What can hang from each mark
J_544: J_42 J_272 J_416
J_201: J_272
J_416: J_295 J_544 J_888
J_729: J_527
J_272: J_544 J_626
J_527: J_729
J_295: J_416
J_549: J_626
J_42: J_544
J_626: J_272 J_540
J_540: J_626
J_888: J_416 J_527

Every row comes from one small tree of marks. Brackets hold a mark, then the marks that hang from it, in the order of their numbers. Every link used is in the known rows. Which tree was each row made from?
Known rows
(J_201 J_272): [-14  18 -16  -9   4  15   5  -9 -24 -31  32   3   3 -36  21  -9  23 -21
 -18  -7  12 -16 -16 -19]
(J_295 (J_416 (J_544 J_42) J_888)): [-11  31  13  14  23  24 -18  19 -42   1  50  28   0 -41  12 -23  37 -37
  -7 -30  34 -25 -10   1]
(J_544 J_42 J_272 (J_416 J_295 (J_888 J_527))): [  7  72  31  32  23  57 -21  22 -69 -33  50  -7   7 -39  42  -3  45 -52
 -18 -41  44   0  -1  -6]
(J_544 (J_272 (J_626 J_540)) (J_416 J_295)): [  8  73  -6  30  25  68  -4  24 -43 -23  30 -28   8 -14  18 -35  20 -36
 -41 -18  22 -22 -12 -29]
(J_295 (J_416 (J_544 J_272) (J_888 J_527))): [ 13  40   2  -1  38  41 -27  28 -51 -11  57  18 -11 -47  19  -3  31 -30
 -37   0  43 -13  -9  -7]
(J_626 (J_272 (J_544 J_42 J_416)) J_540): [  1  67 -26  39  13  52  -4  13  -3  -1   8 -29 -10 -24  32 -45  19 -33
   1 -12  21 -42  -9 -37]
(J_272 (J_544 J_42 (J_416 J_295 J_888)) (J_626 J_540)): [  1  72  19  53  14  69 -11  24 -44 -20  22 -11  15 -20  26 -51  32 -41
 -24 -27  35 -24   4 -17]
(J_729 J_527): [-15  23 -12   5  11  27  -9 -14 -27 -12  29   1  11 -30  14  -5  23 -23
  -1 -10  16 -21 -17  -4]
(J_295 (J_416 (J_888 J_527))): [ -5   2   3   7  34  29 -21  18 -35 -12  48  13 -13 -42  11  -3  27 -20
 -32  -8  42  -5 -14   4]
(J_201 (J_272 (J_544 J_42 (J_416 J_888)) (J_626 J_540))): [  7  74   3  37   6  53   3   9 -28 -32  13 -12  10 -21  35 -55  28 -36
 -22 -13  33 -25  -2 -31]
(J_416 J_295 (J_544 J_42) (J_888 J_527)): [  5  49  27  23  16  40 -24  15 -68  -8  54  28  14 -59  33   6  47 -37
 -16 -36  32  -2   1  -2]
(J_42 (J_544 J_272 (J_416 (J_888 J_527)))): [ 25  59  -6  -1  32  44 -29  31 -54 -16  45 -16  -7 -39  20  -4  31 -53
 -40 -24  33  -5 -12  -7]
(J_295 (J_416 J_888)): [-17   2   1   4  30  24 -15  17 -32 -11  45  13  -5 -30   3 -22  26 -27
 -25 -15  31 -16 -14   3]
(J_549 (J_626 J_540)): [-15  34 -29   6  20  48 -10   8 -13 -14  37 -26  16 -34   3 -18  34 -23
 -26 -13  13 -33 -13 -21]
(J_272 J_544): [-11  20 -15   2   6  31 -10   5 -17 -26  28  -9   2 -33  13 -16   9 -23
 -13  11  23 -28  -9 -14]
(J_416 J_295 (J_544 J_272) (J_888 (J_527 J_729))): [ 22  57   8   7  12  60 -22   9 -68  -9  50  17  13 -54  35   2  30 -39
 -36 -11  37  -6  -4   5]
(J_888 (J_416 J_295 (J_544 J_42)) J_527): [  8  47   0  23   6  33 -18  16 -51 -12  44  17  10 -61  26  14  32 -35
   2 -20  42 -15  -3 -12]
(J_42 (J_544 J_272 J_416)): [  7  58 -22  -6  22  34 -18  25 -35 -16  36 -25  -7 -26  10 -17  22 -53
 -26 -22  17 -24 -17 -12]
(J_272 J_626): [-10  15 -10  12  14  30  -3   6 -27 -23  30  -6   7 -23   1 -17   7 -22
 -29  -1  17 -21 -20 -20]
(J_540 (J_626 (J_272 (J_544 J_42 (J_416 J_888))))): [ 10  59  -7  34  18  56 -13   9  -7 -12  15 -14   3 -22  36 -53  39 -39
  -5 -19  35 -30   2 -14]
(J_42 (J_544 (J_272 J_626) (J_416 J_295 (J_888 J_527)))): [ 19  67   9  18  35  59 -25  33 -73 -18  42  -5   1 -33  15  -9  39 -51
 -58 -28  33  -3  -5  -1]
(J_201 (J_272 (J_626 J_540))): [ -2  34 -23   7  12  33  12  -2 -20 -22  19  -8   6 -24  15 -31  16 -16
 -37   0   9 -23 -18 -35]
(J_540 (J_626 (J_272 (J_544 J_42 (J_416 J_295))))): [ -3  62 -10  39  15  60  -8   5  -8 -11  13 -13  -2 -28  35 -44  45 -34
  -1 -22  28 -35   6  -7]
(J_549 (J_626 (J_272 (J_544 J_42 (J_416 J_888))) J_540)): [ -6  77 -19  43  21  70 -16  15 -14  -6  20 -29  12 -30  26 -48  50 -40
 -11 -23  28 -45   1 -28]
(J_549 (J_626 (J_272 (J_544 J_42 (J_416 J_295))) J_540)): [-18  82 -21  47  18  73 -10  12 -15  -4  19 -27   8 -35  25 -39  55 -34
  -6 -26  20 -49   3 -21]
(J_544 J_42 J_416): [ -7  44   2  25   6  29  -8  10 -26 -25  34 -16   2 -29  25 -18  21 -41
   5 -32  27 -20 -18 -17]

Write each row's tree
[ -6  71 -14  46  14  60  -5  14 -19   2  12 -19  -4 -28  34 -42  33 -34
  -3 -23  20 -39  -1 -26] | (J_626 (J_272 (J_544 J_42 (J_416 J_295))) J_540)
[  1  69   1  16  11  38  -6  16 -47 -21  37   1  13 -28  15 -18  19 -41
 -17  -9  21 -33 -13 -29] | (J_416 (J_544 J_42 (J_272 J_626)))
[ -2  43 -21  -7  24  32  -9  20 -42 -14  30 -13   2 -22  -8 -17  17 -43
 -42  -6  11 -30 -16 -14] | (J_42 (J_544 (J_272 J_626)))
[  8  54 -10   3  16  41  -8  16 -43 -21  39  -1  10 -28   9 -17  11 -32
 -35   5  17 -29 -16 -30] | (J_416 (J_544 (J_272 J_626)))
[ -3  71  27  14  18  46 -19  20 -74 -15  54  19  22 -40  28 -13  49 -52
 -15 -40  23 -18   3  -9] | (J_416 J_295 (J_544 J_42 J_272) J_888)
[  2  73 -12  35  -1  46   9   4 -14 -33   7 -21   2 -21  32 -48  19 -29
 -14  -4  28 -35  -8 -35] | (J_201 (J_272 (J_544 J_42 J_416) (J_626 J_540)))
[ 18  74 -29  10  28  52 -10  32 -32  -7  23 -36  -4 -14   3 -38  15 -47
 -46 -16  15 -31 -19 -28] | (J_42 (J_544 (J_272 (J_626 J_540)) J_416))
[ 18  71 -21  18  19  60  -7  29 -49 -10  33  -4  19 -29  10 -26  18 -35
 -35  -1  27 -34  -5 -35] | (J_888 (J_416 J_295 (J_544 (J_272 (J_626 J_540)))))
[  3  57  28  40  12  56 -24  18 -52 -30  38   0   4 -46  40 -10  40 -41
 -11 -25  49  -5   7   1] | (J_272 (J_544 J_42 (J_416 J_295 (J_888 J_527))))
[ -1  18  16  12  23  41 -21  12 -57 -19  50  13   9 -48  23   7  37 -26
 -34 -23  31   6  -4   2] | (J_416 J_295 (J_888 J_527))
[  8  54 -40  26  18  55  -6  14   0  -1  11 -30 -12 -23  26 -44  11 -23
 -17   3  19 -37 -13 -37] | (J_626 (J_272 (J_544 J_416)) J_540)
[-10  49 -28  27  14  43   0   8  -5   4  10 -17  -4 -28  23 -37  20 -26
  -2  -4  13 -44  -6 -34] | (J_626 (J_272 (J_544 J_42)) J_540)
[ 11  78 -17  16  30  61 -10  33 -47  -5  27 -26   0 -18   5 -35  29 -49
 -49 -28  13 -27 -10 -17] | (J_42 (J_544 (J_272 (J_626 J_540)) (J_416 J_295)))
[  3  18   8  14  10  49 -17  -1 -52 -11  41  13  11 -50  27   2  27 -30
 -30 -17  37   1  -9  15] | (J_416 J_295 (J_888 (J_527 J_729)))
[-10  56   0  19  24  34  -7  23 -41 -12  40  10  -5 -26   4 -25  23 -37
 -18  -7  31 -40 -15 -15] | (J_295 (J_416 (J_544 J_42 (J_272 J_626))))
[ 27  28 -33   5  -5  35 -15   4 -26  -7  33   6   5 -57  23   6  -1 -29
  -9  13  47 -20 -19 -11] | (J_888 (J_416 J_544) (J_527 J_729))
[ 20  42 -21  19 -11  32 -13   3 -30  -7  31   7   7 -58  30   5   8 -39
   9  -2  51 -25 -17  -9] | (J_888 (J_416 (J_544 J_42)) (J_527 J_729))
[  7  32   7  20  12  35 -20   9 -40   7  43  28  -6 -55  25 -10  27 -34
 -10 -15  51 -18 -14  15] | (J_295 (J_416 (J_544 J_42) (J_888 (J_527 J_729))))
[  2  33 -15   7   7  31 -15  16 -43 -10  44  15  15 -47  12  -4  23 -32
 -10 -13  28 -23  -6 -13] | (J_888 (J_416 J_295 J_544))
[ -2  63  -6  24  18  48   3  18 -34 -20  25 -25  11 -15  12 -33  16 -38
 -22 -13  19 -33 -15 -36] | (J_544 J_42 (J_272 (J_626 J_540)))
[ 16  36   9  27   9  58 -20   4 -50 -16  40   1   5 -46  37  -6  26 -37
 -28 -25  45   4 -11  12] | (J_544 (J_416 J_295 (J_888 (J_527 J_729))))
[ 11  35  15  10  21  43 -26  15 -63  -8  57  25  11 -58  27   7  39 -28
 -34 -21  29   1  -2  -3] | (J_416 J_295 J_544 (J_888 J_527))
[  4  67  -9  44   7  55  -4  18 -16 -22  12 -29   3 -17  21 -47   8 -34
 -12  -5  31 -37 -10 -31] | (J_272 (J_544 J_42 J_416) (J_626 J_540))
[-11  57  27  36   7  51 -19  16 -48 -28  36  -1  11 -33  32 -29  39 -46
  -4 -33  37 -17   6   0] | (J_272 (J_544 J_42 (J_416 J_295 J_888)))
[ 13  50   4  20  -4  58  -9  -9 -42 -34  26   7   2 -52  52 -14  31 -32
 -26  -2  48  -4   0   9] | (J_201 (J_272 (J_544 (J_416 J_295 (J_888 (J_527 J_729))))))
[ 12  41   6  11  28  44 -30  25 -60  -6  46   3  -3 -48  19  -1  43 -46
 -39 -41  30   4  -5  10] | (J_42 (J_544 (J_416 J_295 (J_888 J_527))))
[ -1  35 -22  18  13  50  -2  13 -14 -18  15 -20   4 -20   7 -38   1 -17
 -33  18  20 -35 -10 -30] | (J_272 J_544 (J_626 J_540))
[  5  69   6  26  34  52 -11  32 -48   0  40   8   4 -22   9 -45  32 -41
 -32 -19  33 -35  -9 -21] | (J_295 (J_416 (J_544 J_42 (J_272 (J_626 J_540))) J_888))
[  8  19   1   5  32  32 -27  21 -41  -2  55  26 -11 -52  15  -3  29 -21
 -32  -6  41 -10 -13   0] | (J_295 (J_416 J_544 (J_888 J_527)))
[ -5  77   0  42   3  55   7   6 -31 -30  11 -11   6 -26  34 -45  33 -31
 -18 -15  25 -30   1 -23] | (J_201 (J_272 (J_544 J_42 (J_416 J_295)) (J_626 J_540)))
